Each row was made from one walk, in order. Every step used is in the known rows, and no mark comes twice. Write each row's walk.
In the rows, 128 means zero.
Known rows
bedaz nuno: [129 149 132 119 152 126 129 141  77 132 116 122 141 124 120 122  99  98
 150 117 129]
mokudis zunobot: [166 130 110 155 141 109 157 118 134 137 118 161 116 115 125 128 136  99
 142 124 144]
bedaz dipupav: [111 164 125 119 126 130 145 107 138 145 145 135 126 112 138  77 122 145
 126 120  99]
pino dipupav bedaz nuno: [103 186 139 130 151  91 124 121  88 207 112 118 124  84 107  86  62 118
 105 116 154]
mokudis bedaz: [142 124 152 145 119  99 162  85 134 137 136 141 143 110 120 137 108 127
 115 118 151]
pino dipupav bedaz nuno zunobot mokudis: [116 141  87 152 137  97  98 149 160 172 102 118 112 136 116 149 121 103
  84 128 140]
zunobot nuno bedaz revul: [131  81 153 136 139 133  91 202 135  86 160 135 133 161 166 146 119 155
 172 173 125]
risi bedaz: [127 139 142 161 138 111 146 153 113 115 192 162 147  71  77 101  95 142
 124  98 146]
dipupav bedaz mokudis: [100 146 136 111 134 136 129 116  67 158 117 128 109 116  81 103  90 156
 107 120 188]
revul bedaz nuno: [121 160 152  83 134 153 132 133  73  94  95 101 165 108 102 163 124 104
 162  95  88]
nuno bedaz mokudis: [125 116 149 122 140 152  90 106  72  89 134  99 131 144 111 151 105 117
 128 142 108]
nuno bedaz revul: [118 118 154 139 137 124 105 133 115  91 145 121 126 141 125 143  96 169
 158 147 113]
revul bedaz dipupav pino: [ 78 205 134  87  90 161 157  86 159 132 137  91 149  94 115  73 140 174
 101  89  12]
revul bedaz dipupav: [106 177 140  88 109 152 144 104 135 103 124 112 152  96 121 116 145 154
 137  93  59]
bedaz mokudis zunobot: [154 110 111 120 139 148 136  98  82 129  94 125 103 150 132 124 151  96
 149 136 167]
mokudis bedaz revul: [123 106 157 130 112 110 153  91 122 124 125 128 125 145 141 129 114 176
 153 137 181]
bedaz mokudis: [120 127 124 112 132 158 133 101  61 127 132 124 119 134 107 118 113 111
 129 127 135]
revul bedaz: [121 159 140 115 116 140 152 122 112  94 135 136 156  84  83 159 119 121
 131  91  69]
zunobot mokudis: [126 124  93 146 132 115 149 122 153 132 162 166 133 124  98 145 138 110
 102 114 128]
bedaz nuno zunobot: [144 129 110 142 143 131 110 170 107  98  97 119 128 150 128 159 124  86
 147 134  93]
pino dipupav bedaz revul: [ 84 168 134 141 128  94 140 112 112 200 140 140  97  95 111  72  63 184
 116 128 163]
zunobot nuno bedaz: [152  93 148 157 142 119  98 196 154  99 172 153 152 129 143 156 112 105
 132 157 100]

Write each row's walk
[123 118 123 118 106 111 145  62 200 148 134 125 144 150 158 123 170 154
 100 117 158]  zunobot mokudis bedaz dipupav
[ 83 191 118 116 110 135 158  89 165 168 158 114 126 107 132  34 119 166
  86 117  56]  bedaz dipupav pino
[111 160 144 135 133 125 136 137 137 123 180 139 141  84 116  61 119 172
 129  99 134]  risi bedaz dipupav
[143 129 130 133 124 126 104 157 218 139 139 106 128 153 199  84 168 141
 120 160  73]  mokudis zunobot nuno bedaz dipupav pino
[145 123 129  86 118 172 135  91  77  90  74 104 127 136 119 170 175 104
 158 108 127]  revul bedaz mokudis zunobot
[127 146 124 139 142 110 102 185 111 132  84 119 117 133 100 148  99 133
 123 128 146]  dipupav bedaz nuno zunobot
[169  72 112 118 143 154 123 163 107 127 108 140 111 169 175 131 173  82
 163 160 179]  bedaz mokudis zunobot nuno
[107 124  93 140  75 120 134  81 252 136 125  98 126 172 162 120 190 167
  57 129  78]  nuno zunobot mokudis bedaz dipupav pino
[188  81 137 162 149 107 100 190 173 100 136 152 135 144 165 167 151  90
 155 161 131]  mokudis zunobot nuno bedaz
[139  99  66 170 120 121 128 152 185  97 143 159 122 147 110 184 159 101
 105 131  95]  nuno zunobot mokudis
[103 181 129 159 132  81 148 108 128 208 153 156 112  62  88  77  56 136
  78 114 135]  pino dipupav bedaz
[138  99 122 143 114  97 154  82 174 137 143 146 150 138 122 163 144 126
  95 115 170]  zunobot mokudis bedaz
[110 138 139  79 113 181 133  97  59  85 110 101 143 118  96 158 135 120
 138 101  94]  revul bedaz mokudis
[140  77 150 119 144 160  79 175  98  88 149 116 139 162 153 157 128 103
 142 166 119]  zunobot nuno bedaz mokudis
[129 149 116 131 138 110 129  81  97 203  89 120  81 112 121  90 113 116
 105 129 193]  pino dipupav bedaz mokudis zunobot
[143 110 117 131 140 116 117 147 121 202 109 135  90 129 162  94 133  99
 118 154 206]  pino dipupav bedaz mokudis zunobot nuno
[161  85 129  84 121 178 124 162 105  88  88 116 134 153 159 173 196  87
 175 132 139]  revul bedaz mokudis zunobot nuno
[169  65 141 148 143 122  96 194 159  91 123 138 120 178 189 156 155 141
 192 179 159]  mokudis zunobot nuno bedaz revul
[135  61 102 149  95 115 128 120 189  89 113 127 120 194 153 195 177 165
 135 151 163]  nuno zunobot mokudis bedaz revul
